Each row was made from one path, in order. Every step used is in the known rows, and no mark comes twice. Write each row's path.
Known rows
fika > magufup: [  2   7  11 -17   8 -17 -11  -1 -13  -2 -11  17  -5   4   6 -26  21  11
   6   6  -7   1   1   5  21   1   1 -19   3  -6  -3  -4   9   2  -3  -1
  -1  -4   7   1   1]
magufup > metat: [  1  11 -12   1 -11   6  12  -1 -10  -4 -22   4   0   1   7  -7 -10  10
  -3   1   6  -2   4  -3  -6   0   2  -6  -3 -16  -7  -7 -12  17   5   0
  -9 -13  -3  -4  -3]
topore > rede > nubuva: [ -3  -4 -14   2  -9   6   9  10  -6  10  -2  -5  13  -1  14 -25  22 -11
 -14   3 -15  -5  -3   4 -16  -3   5   9   0 -17 -11  -2  -2   8   1   1
   3   6  21  -3   4]
rede > topore > dokeda: [ -2  -3 -23   5  -5  11   4   6 -17   6   1  13   8  -3  11   0   2   9
  -8   0  14  -8  -3   2 -16  -1  13   8   0  12  35   4 -10   2   2   1
   3  -3   0  -3  -3]
fika > magufup > dokeda > topore: [  3  12  18 -14   8 -12 -39 -11 -16   0 -21  23  -6   1  14 -29  29  12
  -2   4  -3  -9   2   7  24  -1  -2 -24  -1  13   4  -7  11   0  -2   2
   3  -1   7  -7  -1]
nubuva > metat > topore > rede: [ -7  25 -11  -2  -8   6  21   5  10   4   9  15 -10  17   7 -12  27   7
 -19   1  -2   0   3   2   3  -3  20   3  -2  -9   4   0  -5   5   3  -3
 -12   5  -3   7  -6]
metat > magufup > dokeda: [-15  17   9   5   3 -10 -27 -24 -10   0   1  11  -5  -3   2   4  10   0
  -3  -4   6 -12   1  10  10   0 -11 -13  -9  24  11   2   5  -3  -3  -1
  11  18   4  -5 -10]
rede > nubuva > metat > topore: [-11   4 -19  -3 -13  14   6  -2   5  -5  14   4   4  -5  12 -24  17  15
 -14   4   1  -4   2  -1 -10  -8   8  14  -3   3   1   5 -11  11   6  -2
   1   2   1  -8   2]
topore > rede > nubuva > metat > magufup: [-11  15 -16   1  -8  -1  13   4   2   2   6   8   5   2  12 -24  41  -7
 -19   4  -9  -4  -4   6  -8  -5   9   5  -1 -19  -6   2  -2   8   0  -3
   5  12  14  -1   0]
vetug > momuf: [ -7 -18  -2   4  -6  -3 -24  -8  10   5 -20   3  12 -11  -2 -16  -3  11
   2  -2 -23   5   0   2   8   1  11  -5 -13  -7  15   2  -9  -2   4   3
   0  21   4  -5  -5]
dokeda > topore > metat > magufup: [  3  29 -24   7   4  -7 -22   4  10 -11 -21  11   9  -5  -4  -1  19  12
  -7  -1  20  -6   3  12  16  -5  -7   8   2   4  -5 -12   5  10   4  -3
  -5   4  -6  10 -11]
magufup > dokeda > topore: [  2   4   6   3   1   9 -34 -13  -5   1 -12   7  -1  -2  12  -3   6   0
 -10  -2   7 -13   1   2   5  -2  -3  -7  -6  23  11  -3   1  -3   1   3
   6   7   3 -10  -2]
metat > magufup: [ -9  18   2   5   6 -15 -15  -9   1  -4   4   9  -2  -7  -8   1  11   6
  -2  -4   9  -4   0  11  10   0  -9  -3   0   8  -1   1   8  -4  -3  -4
   5  13  -1   7  -9]
dokeda > topore > metat: [ 10  19 -25   4   0   4 -13  10   9 -10 -24   6   9  -3   1  -1  11   7
  -7   2  16  -3   3   6   8  -5   0  10   3  -1  -5 -13   0  13   6  -1
  -8  -5  -5   5  -5]
vetug > metat: [ -8  -1 -18  -5   9  10  -8  -4  -4   2 -15   1   1  13   7   6 -20   8
   4  -1  -5   3  -6   2 -11  -1  19   0  -9  -4   1  -2 -17   7  10  -1
  -3  -1  -9   9   2]
nubuva > metat > topore > dokeda: [-12  27  -9   2  -2  15  10  -4   5   0  11  13  -6  15   7   0  23  13
 -14   2  12  -3   4   1  -2  -3  17   1  -2  12  27   3 -13   3   2  -2
 -12  -4 -11   1  -7]
magufup > fika: [ 11   2  -5   5   6  -5 -17 -19  -8   5  13   2  -9 -13   0   7  -8  -2
  -4  -8   1   0   6   2   0  -1   2  -3   3   0 -19   1   5   7   1   1
 -12 -16  -6  -8  -1]
fika > magufup > metat > topore: [  0  24  -3 -16  -4 -10  -6  -2 -19  -1 -26  21  -5   1  12 -38  13  31
  -1   4   1  -3   8   5  19   1   1 -19   2 -10  -8 -12  -1  17   3   0
 -14 -14   3   0  -6]
dokeda > topore > rede > nubuva > metat: [  6  12 -18   3  -4  10  -9  12   9  -1  -9   8  11  -4  12 -24  39   2
 -26   2   3  -5  -2   5  -3  -8   9  12   4 -15 -10  -5   3   5   3  -3
   0   4   5   3   1]
nubuva > rede: [  4 -19  -1  11 -12  19  -8  15  14  10  15  -6  -4   7   4  -6  -7   8
  -5   2 -13   1  -2  -1   7  -3   1   0   3  -5   2   1  -4  -5   4  -4
   2 -10  -8   7  -4]
metat > magufup > dokeda > topore > rede > nubuva: [ -9  17  -3   9   0  -4 -38 -16  -8   3  -7  10   7  -9  10 -15  29   2
 -16  -3   5 -17  -1  14   6  -4 -10  -3  -7  18   0  -2   7  -1  -2  -1
  12  21  13  -4  -8]
topore > dokeda > magufup: [ -3  21  28  10   1   9 -14  -6   0  -1 -10  11   6   4   5   3  29  -1
   1   0  19 -10   1  12  -1   1   2  -8  -5   5  44   1  -1 -15  -4   1
  -5  -7 -11   0  -3]
rede > nubuva: [ -5 -13 -13   0  -8  10  -5  -2  -4  -2   3  -6  13 -14  10 -20   6   3
  -4   3  -4  -4  -2   0 -15  -5  -4  12  -1   1  -9   3  -6   8   3   1
   8   1   9 -11   6]
topore > rede > nubuva > metat: [ -7   7 -16  -2 -11   7  22   8   2   5   5   3   7   5  15 -24  34 -11
 -19   7 -13  -2  -3   1 -14  -5  14   7  -1 -23  -6   2  -6  10   2  -2
   2   6  16  -5   4]

Write each row's path
[  1 -10 -35  10 -18  12  -3  20   6   6  11   8   0   1   6  -8  -9  19
  -8   1  -4  -3   0   6   8  -6   4  12   1  -4  10  -2  -7   9   9  -6
   4  -3  -9  10 -12] : nubuva > rede > topore > metat > magufup
[  0  12  -7   6 -13  11   1   3 -16  -1 -16  25   7  -8  13  -7   9  15
  -8  -2  23 -13   0   8 -11  -1  12   2  -5  -3  43  -1  -8   1   3   0
  -3  -8 -10  -3  -5] : rede > topore > dokeda > magufup > metat
[  2  18   4 -15   5 -11 -30  -8 -16  -4 -28  23  -3   6  15 -26  29   9
   0   7  -2  -8   4   8  25  -2  -2 -22  -1   9   6 -10   6  10   2   2
  -1  -3   9  -9  -3] : fika > magufup > dokeda > topore > metat
[  9  31 -26   9   7  -8 -29  -6   5  -9 -15  12   3 -13  -4   3  12  10
  -9  -5  24  -6   7  14  17  -6  -6   6   4   5 -15 -12   8  14   5  -3
 -11  -5  -9   8 -11] : dokeda > topore > metat > magufup > fika
[ -9  13 -25  -3   4  15  -8   2  -4  16 -14   1   3  18  10  -6 -12  16
  -8  -4  -9  -1  -3   8 -10   0  24   5  -8  -5  -4  -9 -16   9  11  -1
 -12   4  -3  18  -6] : vetug > metat > topore > rede
[-14   9 -22   1 -10  21   6  -4   0  -3  13   4   8   0  15 -20  26  13
 -14   5   7  -6   1   1 -17  -7  10  13  -2  10  15   6 -17   9   5  -2
   0  -2   1 -11   1] : rede > nubuva > metat > topore > dokeda
[-14  28 -16   1  -2  -9  -5 -12  -5  -7 -12  10   1   8   4   7   8  -4
   2   2   5  -9   4  10   9  -1  -8  -6  -9  11   9  -7  -6  18   4   1
   0  10   5  -6 -11] : topore > metat > magufup > dokeda
[ -6  23 -10   6   9  17 -31 -19  -8  10 -12   9   0   7   9   4  -8  23
  -1  -9  13  -7   2  14  -9  -1  23  -1 -10  12  18  -5 -16   2   9   0
 -20 -14 -20  11  -8] : vetug > metat > topore > dokeda > magufup > fika
[  5 -19 -35   8 -21  19   6  26   6   8   9   4   0   4  10  -9 -13  15
  -7   3  -8  -1  -1   0   2  -6   9  14   2  -8  11  -3 -11  12  11  -4
   2 -12  -7   6  -7] : nubuva > rede > topore > metat
[ -6  16 -19   4  -5  -2   3  -6  -4   5  12  10   1  -3  10 -20  35  -9
 -21   1  -9  -5  -1   7  -9  -6   9   3   0 -18 -16   3   0  11   1  -3
  -1   4  11  -3  -1] : topore > rede > nubuva > metat > magufup > fika
[ -7  26   5  10   4  -7 -36 -15  -6   4  -8  15  -1  -3   4  -4  25   1
 -15  -5   7 -15   0  15  12  -1  -8 -10  -5  17   2  -4  10  -5  -3  -2
   8  21   8   1 -12] : metat > magufup > dokeda > topore > rede
[ -7  21   7   9   7  -7 -42 -21  -5  -3  -7  14  -1  -7   1   0  17   8
  -9  -5  15 -14   1  13  16  -2 -12  -9  -6  28   7  -2  10  -5  -2  -2
  10  18   0  -1 -11] : metat > magufup > dokeda > topore
[ -1  20 -10 -15 -10  -5  -2   3 -22   3 -27  17   1   2  20 -53  24  26
  -8   6  -5  -6   6   7   9   0   3 -14   2 -18 -16 -13  -2  21   4   0
 -12 -11  14  -2  -4] : fika > magufup > metat > topore > rede > nubuva
[  4  24  25   2 -13   0  -6  -6   2 -12 -27  17  -2  -5   5 -11  13  12
   2  -2  15  -8   5  10   4   0  -1  -9  -9 -22  14  -8   2  -2   1   0
 -10 -11 -16   1  -4] : dokeda > magufup > metat
[  1  21 -20   7  -1   3 -18   7   9  -3  -7  13  11  -8   7 -21  45   5
 -26   0   7  -8  -2  11   2  -7   5  10   4  -9 -10  -4   8   2   1  -5
   3  11   6   8  -3] : dokeda > topore > rede > nubuva > metat > magufup
[  6 -28 -19   9 -17  21  -5  22   4  12  16   4  -3  -3   9 -12 -13  17
 -11  -1  -9  -2  -3  -1   3  -5   9  12   2  -5  11   3  -5   0   6  -5
   7  -8  -8   8  -5] : nubuva > rede > topore
[-12  32   2   2   2  -5  -9 -13   5  -5   2  25 -11   9   7  -3  40  -2
 -21   0   4  -9   0   8  11  -4   9 -10  -7   4  11   1   3  -1  -1  -5
   4  16  -2   0  -9] : nubuva > metat > magufup > dokeda > topore > rede
[  2  18   1 -18  -1 -13  -2  -2 -20  -5 -30  22  -5   4  11 -33  14  19
   2   6  -1  -1   4   3  16   1   2 -24   2 -18  -8 -10   1  15   1  -1
  -8 -14   4  -5  -1] : fika > magufup > metat
[  2 -22 -19  15 -15  27  -7  20   0  15  16   3   3   3  12  -6  -5  15
 -12   0  -1  -5  -3   0  -5  -4  11   8   3   4  29   4 -11  -3   6  -4
   5 -12  -9   4  -6] : nubuva > rede > topore > dokeda
[ -3  29  19  11  -5  12  -5  -7  -7  -4 -23  14   5   3  10  -1  23   6
  -1   0  22 -11   3  10  -7   1   3 -12  -7  -5  40  -4  -9  -4  -1   1
 -12 -16 -12  -5  -5] : topore > dokeda > magufup > metat
[ -3  19 -29   2 -21  13  13   5 -13   7 -21   3   8   0  16 -31   2  19
 -16  -1   2  -9   7   2 -12  -1   5   5  -3 -15 -14 -13 -14  23   8   0
 -14  -8   9  -2  -7] : magufup > metat > topore > rede > nubuva
[  4  24  27  13   6   6 -24 -19  -7   2  -2  11   0  -5   5   6  22  -2
  -2  -6  21 -10   4  14  -3   0   4 -10  -4   5  33   2   1 -10  -3   2
 -13 -18 -14  -6  -4] : topore > dokeda > magufup > fika
[ -5   5  22 -18   5 -13 -23 -15 -22   1 -13  20 -10  10  15 -25  23   5
   4   5 -12  -6   1   4  20   1  -2 -28  -4   9   7  -2   5   2  -2   3
   5   1  13 -13   1] : fika > magufup > dokeda
[  0  20  -2   9  11 -19 -27 -25  -8   1  13  11  -9 -18  -8   7   4   4
  -5 -10  15  -5   5  12  11  -1  -8  -6   1   9 -15   2  12   2  -2  -2
  -4   0  -6   2 -10] : metat > magufup > fika
[-16   9 -16  -1  -5   2  -1  -9   5 -12  13   9   3  -7   7 -17  28   7
 -12   5   3  -4  -2   4  -8  -8   2   8  -3   0   0   8  -5   7   2  -5
  10   8   1  -7   1] : rede > nubuva > metat > magufup
[ 10 -14  -3  17 -14  23 -21   7  -1  13  17  12  -4  -6  12  -7   1  15
 -12  -5   4  -9   1   8   1  -5  11   4   1   0  30   4  -3  -7   5  -3
  -2 -19 -18   3  -8] : nubuva > rede > topore > dokeda > magufup > fika
[ 13  13  -7   7   2   3 -14  14   7   6 -15   5   8  -5   4 -11  25   1
 -19  -2   4  -5  -1   7   5  -3   4   6   6 -10 -11 -10  11  -2   0  -2
  -4   3   4  11  -3] : dokeda > topore > rede
[ -3   9  -5   3  -6  14 -19  -8  -4   3  -8  11   3   4  22 -18  31  -6
 -23   2  -6 -14  -2   2  -3  -6   8  -2  -8   7   6  -2  -2   4   3   1
   6  10  11 -14   0] : magufup > dokeda > topore > rede > nubuva > metat
[-12  20  -5   3   7  20 -26  -9  -4   7 -17   8   5  13  10   1  -5  23
   1  -4  12  -6  -2  13 -10   0  21   2 -13  12  29  -5 -18  -1   9  -1
 -14  -5 -17  14  -7] : vetug > metat > topore > dokeda > magufup
